Known rows, with every step that occurs:
zudeb zosele fudu lebu lined goka: [ 0.289 -0.978  0.308  0.288  1.850 -0.558  1.509 -1.598 -5.977  2.985
 -0.539 -0.772 -1.433 -3.064 -1.115 -0.665 -0.941  2.285  3.233 -2.618
 -2.043]
lined goka: [ 1.803 -0.930 -2.052 -1.140 -1.354 -0.113 -0.199 -2.329 -2.098  0.247
 -1.596 -0.565 -0.662  0.289 -0.235 -0.129 -1.020  0.659  0.475 -0.186
 -0.949]
zosele fudu goka: [-0.227 -1.283  2.148  0.020 -1.038 -0.877  0.980 -0.939 -3.370  1.607
  2.102 -0.784 -0.198 -4.025 -1.750  0.590 -0.414  2.467  1.468 -0.887
  0.155]
zudeb zosele lebu: [-1.165 -0.759  1.123  0.067  1.445  0.432 -2.960 -3.358 -4.725  1.375
 -1.456  0.540  0.012 -3.437 -0.078 -0.676  0.593 -0.047  2.914 -0.503
 -1.218]
lebu zudeb zosele: [ 1.153  2.088  0.426  2.064  2.595  1.996 -1.741  0.628 -1.316  1.704
 -3.705  0.508  0.005  0.084 -2.515 -1.319  0.816  1.909  3.867 -1.195
  0.115]
zosele fudu lebu goka lined: [-0.998  0.453  0.792 -0.232 -0.277 -1.177  5.041 -0.146 -4.120  1.352
  4.743 -1.925 -0.237 -2.615 -3.820  0.782  0.182  1.496  0.843 -1.720
 -0.857]
zosele lined goka: [ 0.861 -2.836 -1.015 -0.500 -1.014 -2.099  0.761 -0.918 -5.207  0.422
 -3.116  0.196 -1.202  1.275  1.567  1.005 -1.645  0.239  0.086  0.643
 -2.546]
fudu goka lined: [ 0.233  1.712  1.383  0.153 -1.074 -0.404  1.163  1.495 -3.793  0.290
  1.328 -0.255  0.719 -0.791 -4.415  1.586 -0.283 -0.767 -0.430 -0.322
 -0.856]
zudeb zosele lebu goka: [ 0.325 -0.075  0.166  1.368  2.048  0.559 -2.270 -4.221 -6.129  0.714
 -2.506 -0.340 -0.304 -2.354 -2.234 -0.531  0.867  0.544  3.109 -0.998
 -0.722]
lebu zudeb zosele goka: [ 1.570  0.823 -0.766  1.225  1.042  1.540 -1.096 -0.515 -5.067  2.480
 -4.107  0.164 -0.253 -2.482 -1.462 -1.983  1.195  2.812  4.324 -0.458
 -0.237]
fudu zosele goka: [ 0.582 -2.604 -1.739 -0.655 -1.172  0.557 -1.667 -1.361 -3.630  2.359
  0.662  1.512  0.010 -6.043 -0.838 -0.337  0.234  1.172  1.166 -1.049
 -1.448]
lined goka lebu: [ 1.538  0.872 -3.331 -0.638 -3.564 -0.372  0.808 -3.067 -1.200  0.314
  0.521 -0.303  0.170 -0.629  1.547 -0.349 -0.312 -0.386  1.068 -0.181
 -2.269]
lebu lined goka: [ 2.042 -0.297 -2.896  0.513  0.198 -0.911  1.661  1.024 -2.648 -1.463
 -1.284 -1.013 -2.352  2.481 -0.856 -0.258 -0.423  0.276 -0.301 -0.232
 -2.083]
fudu lebu zosele: [ 1.234 -0.315  0.565 -0.696  1.404 -0.204 -0.301 -0.008 -0.086  1.446
  1.895  0.115  0.210  0.102 -1.177  0.768  0.599 -0.184  0.332 -1.230
 -1.715]
goka zosele: [ 0.104  0.447 -1.095  0.140  0.418  0.306 -2.025 -0.709 -1.081  1.426
 -0.581  1.949  1.004 -0.734 -3.699  0.778 -1.175 -1.276  0.131  0.386
 -0.168]
goka zosele fudu lebu lined: [-1.131 -0.581  0.273  0.716  1.234 -1.069  2.584  0.903 -3.020  2.118
  4.136  0.344 -0.570 -3.228 -3.527  0.693 -0.710  0.338  1.052 -0.684
 -1.681]
fudu goka zosele: [ 1.268  0.408  0.891  1.315  0.137  0.450 -1.631 -1.063 -3.462  1.719
 -0.466  0.980  1.089 -2.720 -4.714  1.505 -1.085 -0.486  0.723  0.254
 -0.291]
lined goka zosele lebu zudeb: [ 1.317 -0.667 -2.421 -0.344 -1.055  0.521 -1.432 -3.349 -4.133  0.855
 -0.291  0.105 -0.687 -1.964 -3.305 -0.246 -0.005  0.652  2.867  0.851
 -2.462]
fudu zosele: [ 0.151 -1.177 -0.497  0.313  0.394  1.010 -2.486 -0.057  0.322  1.469
  1.406  1.902  0.358 -3.121 -1.704  0.455 -0.133  0.230  0.669 -1.904
 -1.042]
lebu zudeb: [ 0.959  1.545 -0.115  1.537  0.588  1.164  0.809  1.873  1.109 -0.174
 -0.314 -0.634 -0.535  1.117 -1.508 -0.920  1.368  1.741  1.873 -0.090
 -0.023]
goka lebu: [-0.293  1.972 -1.409  0.516 -2.491 -0.277  1.125 -0.951  0.871  0.073
  2.515  0.228  0.918 -0.799  1.766 -0.218  0.854 -1.156  0.614 -0.018
 -1.432]
fudu zosele lined goka lebu zudeb: [ 1.294 -1.249 -2.429  1.391 -1.847 -0.200 -0.364 -0.188 -2.866  1.769
  0.277  1.822 -0.342 -2.106  0.155  0.573  0.030  0.929  2.589 -1.474
 -4.428]

Rows:
[-0.950 -0.479 -1.278  0.814  0.939 -0.816 -0.436 -0.057 -3.845 -0.583
  2.047  0.845 -0.953 -1.493 -2.941  0.471  0.455 -1.743  0.584  1.140
 -2.512] -> goka zosele lebu lined
[-0.283  0.659 -1.063 -1.319 -0.243 -0.031 -1.134 -0.776 -8.098  2.791
 -3.122  1.309  0.715 -2.609 -2.880 -0.545 -0.460 -0.187  1.500 -0.539
 -0.884] -> zudeb zosele goka lined
[ 0.854  2.482 -1.710  0.442 -0.140 -0.355  2.060  1.071 -3.339 -1.037
  0.129 -0.699  0.182  2.484 -5.714  0.960  0.138 -0.723 -0.878 -0.693
 -0.068] -> lebu goka lined
[ 2.524  2.681 -3.106  1.017 -1.601  1.270 -0.713 -2.658 -2.403  1.686
 -2.237  0.165  0.185 -0.277 -0.530 -1.458  0.310  1.210  4.184 -1.212
 -2.134] -> lined goka lebu zudeb zosele
[-0.480 -1.207  1.093  0.850  2.381 -0.868 -2.121 -0.204 -5.721  2.233
 -5.103  1.896  0.061  0.020  0.591  0.603 -1.222 -0.187  1.795 -0.554
 -1.216] -> zudeb zosele lined
[ 2.138  0.100 -3.721  0.601  0.539 -0.693  0.182  0.490 -3.562 -0.356
 -1.447  0.583 -1.442  1.831 -3.799  0.385 -1.266 -0.776 -0.135  0.227
 -2.264] -> lebu lined goka zosele
[-0.705  0.272  1.011  0.661  0.697  0.401  1.664 -0.086 -1.600  3.280
  3.467  0.318  0.348 -4.188 -4.076  0.122 -0.195  1.897  2.936 -0.741
 -0.880] -> goka zosele fudu lebu zudeb
[-0.591 -1.324 -0.343  0.400  0.741 -1.475 -1.104  0.494 -4.118  1.563
 -1.898  2.570  0.544  0.216 -2.000  1.869 -1.812 -1.647 -0.062  1.153
 -1.659] -> goka zosele lined
[ 1.954  1.263 -2.318  1.745  0.880  0.463 -0.925 -1.545 -2.976  0.459
 -1.621  0.601  0.556  0.569 -6.001  0.825 -0.667 -0.437  0.357 -0.073
  0.424] -> lebu goka zosele
[-0.653 -0.245  0.560  0.880 -0.162  0.502  0.591 -0.493 -1.320 -0.893
  2.139 -1.306 -1.123 -1.811  0.150 -1.023  2.570  1.361  2.724  0.679
 -1.529] -> zosele lebu zudeb
[-0.020 -1.813  0.119 -0.110 -0.057 -1.564  4.705 -0.113 -3.472  1.046
  3.692 -2.150 -2.188 -2.490 -0.194 -0.205 -0.240  2.275  1.370 -1.505
 -2.401] -> zosele fudu lebu lined goka
[-0.794  1.307  1.183  0.295  1.809 -0.168  1.678 -1.263 -6.483  3.267
  0.808 -0.319  0.444 -3.085 -4.901  0.259 -0.387  1.420  2.867 -2.818
 -0.603] -> zudeb zosele fudu lebu goka lined
[ 0.839 -0.535  0.570  2.449  1.885 -0.869  2.716 -1.221 -5.070  1.724
  0.050 -0.300  0.131 -1.578 -2.869  1.806 -0.696 -0.347  0.628 -0.044
 -2.018] -> fudu lebu goka zosele lined
[ 0.746 -0.066 -0.239 -2.413 -0.772 -1.621 -1.968  1.610 -4.158  1.473
  2.056  1.230  0.385  0.776 -6.624  1.817 -0.384  0.581  0.420 -1.686
 -1.038] -> lebu zosele fudu goka lined
[ 0.421  0.497  0.988  2.427  2.679  0.381 -1.100  1.691 -3.875  1.827
 -4.906  1.082 -0.388  1.020 -0.991 -0.403  0.172  1.665  3.603 -0.542
 -1.222] -> lebu zudeb zosele lined
[ 0.072  2.486 -2.346  1.873 -1.301 -1.013  3.133  2.058  0.080 -1.500
  2.750 -0.244 -0.599  1.002  1.146 -0.398  1.318 -1.465 -0.096 -0.133
 -2.442] -> goka lebu lined
[-0.462  0.289  1.036  0.526 -3.029 -1.082  1.981 -1.443 -2.609  1.621
  4.089 -0.641  0.535 -4.644 -0.333  0.371  0.323  1.555  1.981 -0.893
 -1.022] -> zosele fudu goka lebu
[ 0.029  0.294  2.981  2.738  3.126  0.446  2.036  0.844 -3.611  2.847
 -1.785 -0.364 -0.320 -1.781  0.363 -0.159  0.607  1.747  3.861 -1.057
 -2.322] -> fudu lebu zudeb zosele lined
[-1.316 -2.579  0.170 -0.223 -0.174  0.555 -2.474 -2.090 -1.741  0.833
  3.500  1.136 -0.267 -5.659 -0.496  0.371  1.123  0.095  1.632 -1.317
 -2.453] -> fudu zosele lebu
[ 0.580  3.355 -1.611  1.961 -2.022  0.752  1.919  0.757  1.866 -0.078
  2.184 -0.271  0.524  0.121  0.519 -1.004  2.026  0.378  2.456 -0.195
 -1.404] -> goka lebu zudeb
[ 0.701  1.150 -2.765  1.116 -0.472 -0.395  0.455 -1.074 -6.489  1.738
 -2.103  0.763 -0.232 -3.065  0.794 -1.537  0.839 -0.120  2.639 -0.521
 -2.178] -> zudeb zosele goka lebu lined
[-0.441  1.294 -0.335  0.478  1.326  0.101 -1.338 -2.459 -7.445  0.570
 -1.443 -0.056  0.102 -1.363 -4.511  0.196  0.688 -0.661  2.393 -1.040
 -1.247] -> zudeb zosele lebu goka lined
[-1.041 -0.267  1.862  1.127  2.964 -0.401  1.605  0.141 -4.461  2.838
  0.759 -0.314 -0.968 -3.349 -0.912 -0.580 -0.180  1.792  2.941 -2.403
 -1.305] -> zudeb zosele fudu lebu lined
[-0.304  2.893 -0.690  1.537 -0.854  0.755  0.139 -0.639 -1.136  2.359
  0.893  0.601  0.665 -2.223 -0.665 -1.520  1.297  1.906  4.847 -1.683
 -1.019] -> goka lebu zudeb zosele fudu
[-1.290 -0.724  2.578  0.074  2.035  0.163  0.363 -2.243 -3.782  4.080
  0.571  0.098  0.296 -5.009 -0.653 -0.446 -0.519  2.059  3.390 -2.407
 -0.418] -> zudeb zosele fudu lebu
[ 1.020 -2.056 -1.039 -1.161  1.146 -2.217 -2.761  1.670 -2.922  0.413
 -2.457  2.154 -0.331  4.158 -1.046  1.679 -0.561 -0.747 -0.410 -0.102
 -2.212] -> lebu zosele lined
[ 0.994  0.058 -2.919  0.919 -2.767  1.156 -0.165 -0.718 -2.279  2.258
  2.521  1.349  0.376 -6.007 -0.437 -1.108  1.903  1.580  2.983 -1.153
 -2.655] -> fudu zosele goka lebu zudeb
[-0.524 -0.022 -1.704 -2.199 -2.521 -1.150  1.847  0.582 -5.921  0.722
  0.614  0.075  0.119 -1.918 -1.912 -0.050  0.168 -0.363 -0.513  0.790
 -1.256] -> zosele goka lined
[ 0.253  1.833  1.063  0.843  0.789  1.057  2.737  0.621 -5.721  3.227
 -0.004 -0.813  0.180 -3.926 -2.687 -1.013  1.319  1.590  3.546 -1.017
 -1.919] -> fudu lebu zudeb zosele goka lined
